Each row was made from one small tree. Brackets hold a mark, then the marks that hang from it, in alphabetical order. Every link used is in the known rows. Write each row's tree.
Known rows
[revalu [tugida [zavo [kudak bobu]]]]: [ -9.3  13.0   1.1  33.2   2.5  -8.3 -39.6 -13.2   1.1 -14.7 -23.1 -21.6
  13.0  -7.1  16.8 -24.9  20.0 -22.8 -27.7  35.4]
[kolig [zibu [revalu tugida]]]: [-13.6 -17.0  -3.9  -9.7   5.0   5.6   2.8  -6.1  14.1  -3.7 -13.2  26.9
  28.4  21.6  22.1 -49.6  43.2  -2.6 -30.6  35.3]
[revalu kudak tugida]: [-13.4   2.7  -4.1  23.1  -1.5  -3.8 -42.4  -7.4  23.3  -1.6 -23.2  11.4
   5.3  14.4  -5.7 -23.1  25.2 -26.6 -28.5  39.1]
[kolig [zavo [kudak revalu] tugida] zibu]: [-14.4 -19.9  -9.3  36.3 -14.3  11.7  -9.6 -15.1  -0.9  -7.4 -46.1 -32.0
  17.9   9.5  25.2 -53.3  46.7   4.0 -28.2  27.0]
[kudak [revalu tugida] zavo]: [-18.6  -7.4  13.0  22.4  11.1  10.9   1.9 -12.3   7.6  -8.7 -56.3 -25.0
  10.0  15.6  29.4 -49.1  29.3   4.9 -25.6  53.1]
[kudak bobu revalu [zavo tugida]]: [-18.2   7.8   6.0  28.8  -2.9   4.6  -0.1 -10.1   4.0 -13.6 -59.2 -33.6
 -13.3 -18.3  46.1 -35.1  20.0  27.0 -27.4  46.6]
[bobu [kudak [revalu tugida] [zavo [kolig zibu]]]]: [-23.2  -8.8   2.8  12.7  13.1  18.3 -11.2 -20.0  19.3  -9.4 -45.5 -11.8
   9.7  29.4  28.2 -55.1  34.4   9.2 -27.1  44.7]
[zavo kolig [kudak revalu]]: [-26.2   8.2   8.6   0.2  -1.5  -6.5 -57.9 -13.2  -6.1  -3.4 -72.6 -24.9
  15.7  -4.7  21.9  -3.0 -10.4   0.6 -36.3  47.6]
[zavo [kolig zibu] [kudak bobu revalu]]: [-23.7  14.5   0.5  -5.0  -7.4  -1.4 -35.3 -11.8   6.5  -0.4 -57.2 -12.1
   3.8 -22.2  42.9 -15.8  11.4  22.7 -33.6  50.1]
[zavo [kolig [zibu revalu]] [kudak bobu] tugida]: [-16.8   1.1  -2.2  11.1  -9.0 -12.2 -46.4  -9.0   6.0   0.2 -21.6   5.3
  11.7 -25.0  18.5 -29.4  23.3  20.1 -39.9  25.2]
[kolig [zavo tugida]]: [-13.2 -17.7  -2.5  37.6  -8.5   3.6 -24.8  -8.7  -6.6  -9.1 -43.5 -35.2
  11.9   8.7  16.6 -39.9  28.0  -7.3 -24.1  25.9]
[zibu [revalu kudak]]: [-18.4  -4.6  -8.2  -6.3   6.7  -9.2 -45.1  -2.1  23.0  -6.6 -45.4  23.9
  11.7  10.4   2.1  -1.2  16.8  -1.1 -29.9  34.2]
[zibu [kolig [zavo [kudak bobu]]] [revalu tugida]]: [-17.9  -3.8   4.0  25.4  10.4 -11.5 -39.5  -7.6  12.2   3.1 -31.4   3.1
  21.5 -14.8  27.6 -31.9  75.6  -3.4 -29.6  10.2]
[zibu revalu]: [-19.4  -8.1   1.9 -14.7   9.0  -6.4 -29.3  -3.0   4.0 -10.7 -42.6  10.8
  24.0  11.2  21.5  -8.2   7.0   0.7 -31.1  37.0]
[zavo kolig kudak tugida]: [-19.4   3.2   8.3  27.1 -11.9 -12.8 -68.4 -11.3 -10.6  -5.1 -42.9 -29.3
  13.7  -9.5  -2.1  -9.5 -10.2  -6.6 -39.5  28.3]
[revalu kudak]: [-18.6   4.8  -6.6  12.9  -3.1  -4.5 -43.3  -4.2  20.2  -9.1 -48.7  -2.1
  -1.5  10.2   0.8   5.2   0.6  -7.5 -25.9  39.7]
[revalu [tugida zavo]]: [-10.1  -0.4   0.6  18.8   3.2   4.7 -19.8 -11.1  -0.7 -15.0 -32.8 -13.8
  19.4  18.8  13.4 -38.3  23.1 -21.8 -22.6  35.1]
[zavo tugida]: [-14.3  -2.3   2.5  21.1 -12.2  -1.0 -22.4  -6.3  -7.6 -13.6 -37.0 -14.8
   6.5   4.9  13.7 -17.7  -1.0 -10.2 -31.5  29.9]
[tugida [zavo kolig]]: [-19.5   2.5  -1.7  -4.0   0.8   3.3 -39.6  -9.3  -5.6 -15.7 -67.9 -26.9
  13.4   6.7  15.3 -16.5  -1.6   9.9 -20.4  35.4]

Write each row's tree
[-20.4  -7.0   6.0   8.7  14.1   2.4 -10.3  -7.1  22.6   1.0 -33.7  -0.6
   8.3 -10.0  30.8 -57.0  44.3  36.1 -24.2  44.0] : [kudak bobu [zavo [kolig [zibu [revalu tugida]]]]]
[-21.2   3.3   6.8   8.8   6.2  13.3   3.1 -12.4  18.0   2.3 -52.9 -12.6
  -1.7 -10.3  47.7 -67.9  47.2  34.1 -23.6  56.4] : [kudak bobu [revalu tugida] [zavo [kolig zibu]]]
[-15.8 -29.4  -7.8  15.0   5.0   0.9 -22.3  -8.6  11.9  -6.0 -32.9 -10.6
  33.8  16.2  19.0 -39.3  44.0  10.0 -26.8  27.1] : [kolig [zavo kudak] [zibu revalu]]
[-13.0  -5.9  -5.4   5.5   8.3  -8.5 -44.2  -5.8  25.6   1.0 -22.9  35.5
  17.9  15.9  -3.1 -27.6  40.3 -17.7 -31.9  32.7] : [zibu [revalu kudak tugida]]
[-19.8  12.8   1.5   6.4  -5.4  -1.0 -34.1 -14.1  10.2   5.0 -38.2  -2.6
  10.4 -19.3  38.6 -39.8  31.8   8.2 -35.6  49.1] : [zavo [kolig zibu] [kudak bobu [revalu tugida]]]
[-13.9  15.8   5.0  40.8 -12.3 -17.4 -48.3  -8.5  -3.7 -13.3 -24.5 -24.0
   0.2 -25.3  19.2   1.2  -4.1  -9.9 -38.0  32.0] : [zavo [kudak bobu] tugida]
[-22.3   5.1  -2.1  20.1   4.6  -6.9 -28.0  -2.0  30.7  -6.3 -53.3  10.9
 -13.3 -18.9  13.4 -12.4  53.7  34.8 -26.4   8.6] : [zibu kolig [revalu [kudak bobu [zavo tugida]]]]
[-20.1  20.6   3.8   9.9  -1.8 -11.2 -38.6  -9.8   1.0 -11.3 -54.8 -18.4
   2.4 -21.3  44.2   8.4  -2.9  -3.4 -34.9  51.3] : [zavo [kudak bobu revalu]]
[-18.3   9.7   4.3  36.6   8.6  -4.6 -46.8  -8.1  33.9   4.4 -38.3 -10.4
 -11.0 -13.3   4.2 -35.3  34.6  11.3 -23.7  46.4] : [revalu [kudak bobu [zavo kolig]] tugida]
[-18.0   8.4  11.0  24.4   9.9   5.2  -1.9 -11.5  12.8  -7.4 -48.5 -20.4
  -3.5  -8.9  48.1 -46.0  33.8  12.1 -25.2  57.7] : [kudak bobu [revalu tugida] zavo]
[-13.0 -12.9 -14.0  -0.1   2.5   3.1 -14.3  -5.2  32.3   0.8 -14.7  38.8
  18.3  23.0   4.8 -43.5  51.5  -3.0 -29.2  32.0] : [kolig [zibu [revalu kudak tugida]]]
[-15.5  19.4  -1.5  -4.2   0.5   3.7 -26.8 -13.5   1.4  -4.8 -56.6  -5.4
   4.0 -14.7  46.6 -45.1  37.9   2.3 -24.8  47.9] : [kudak bobu [revalu [tugida [zavo kolig]]]]
[-16.5   3.4  -0.6   6.7   6.0   6.4 -24.2 -16.9   9.3 -14.9 -33.6   2.4
  14.2  29.0  32.0 -24.5  19.2 -33.7 -33.8  43.8] : [bobu [kudak [revalu tugida]]]
[-20.0  -9.5   1.6  31.3  -9.4   6.5 -16.0  -6.4  -5.0  -7.5 -60.9 -29.0
   5.7  -0.5  23.1 -27.5  46.5   6.1 -21.9   5.2] : [zibu [kolig [zavo tugida]]]
[-17.7  -2.1 -13.7  19.4  -3.1  -6.3 -40.9  -3.3  25.0   0.7 -49.2  16.1
  -3.9 -18.0  17.9 -25.4  76.9  17.1 -24.0  -1.0] : [zibu [kolig [zavo tugida]] [revalu [kudak bobu]]]
[-28.4  10.8  13.0   4.0   8.5   3.7 -18.4  -9.3   8.6  -5.3 -82.5 -31.8
  -8.5 -20.8  49.4 -24.9  10.5  40.8 -24.1  58.7] : [kudak bobu revalu [zavo kolig]]
[-11.7 -33.3 -10.6   8.6   7.6  11.7   2.1  -8.7  15.3   0.5 -17.0  10.8
  33.3  23.7  23.4 -72.2  73.2  -0.6 -22.9  30.2] : [kolig zavo [zibu [revalu tugida]]]
[-20.3 -11.1   4.2  13.2  18.5  -5.5 -46.0  -8.4  29.5   4.5 -39.8  14.1
  14.5  12.4  -8.9 -42.9  43.9  10.4 -27.8  36.9] : [zibu [revalu [kudak [zavo kolig]] tugida]]
[-20.2   7.4   8.0  17.9 -13.1  -6.5 -56.4 -15.3 -11.8  -3.2 -61.1 -26.0
  12.8  -8.5  15.0 -19.6  -1.0   1.1 -41.0  35.1] : [zavo kolig [kudak revalu] tugida]
[-12.5   2.7  -1.3   2.1   0.3  11.1 -10.2 -14.7  -1.9 -12.7 -54.4  -8.0
  16.5  16.2  32.6 -45.1  31.7 -12.7 -24.6  43.8] : [kudak [revalu [tugida zavo]]]
[-19.6  -2.9   8.1  -6.5   9.0  -3.2 -20.8  -4.0   7.4  -2.4 -38.3  26.4
  22.6   4.0  21.2 -24.6  51.9  -4.2 -31.5  14.7] : [zibu kolig [revalu tugida]]
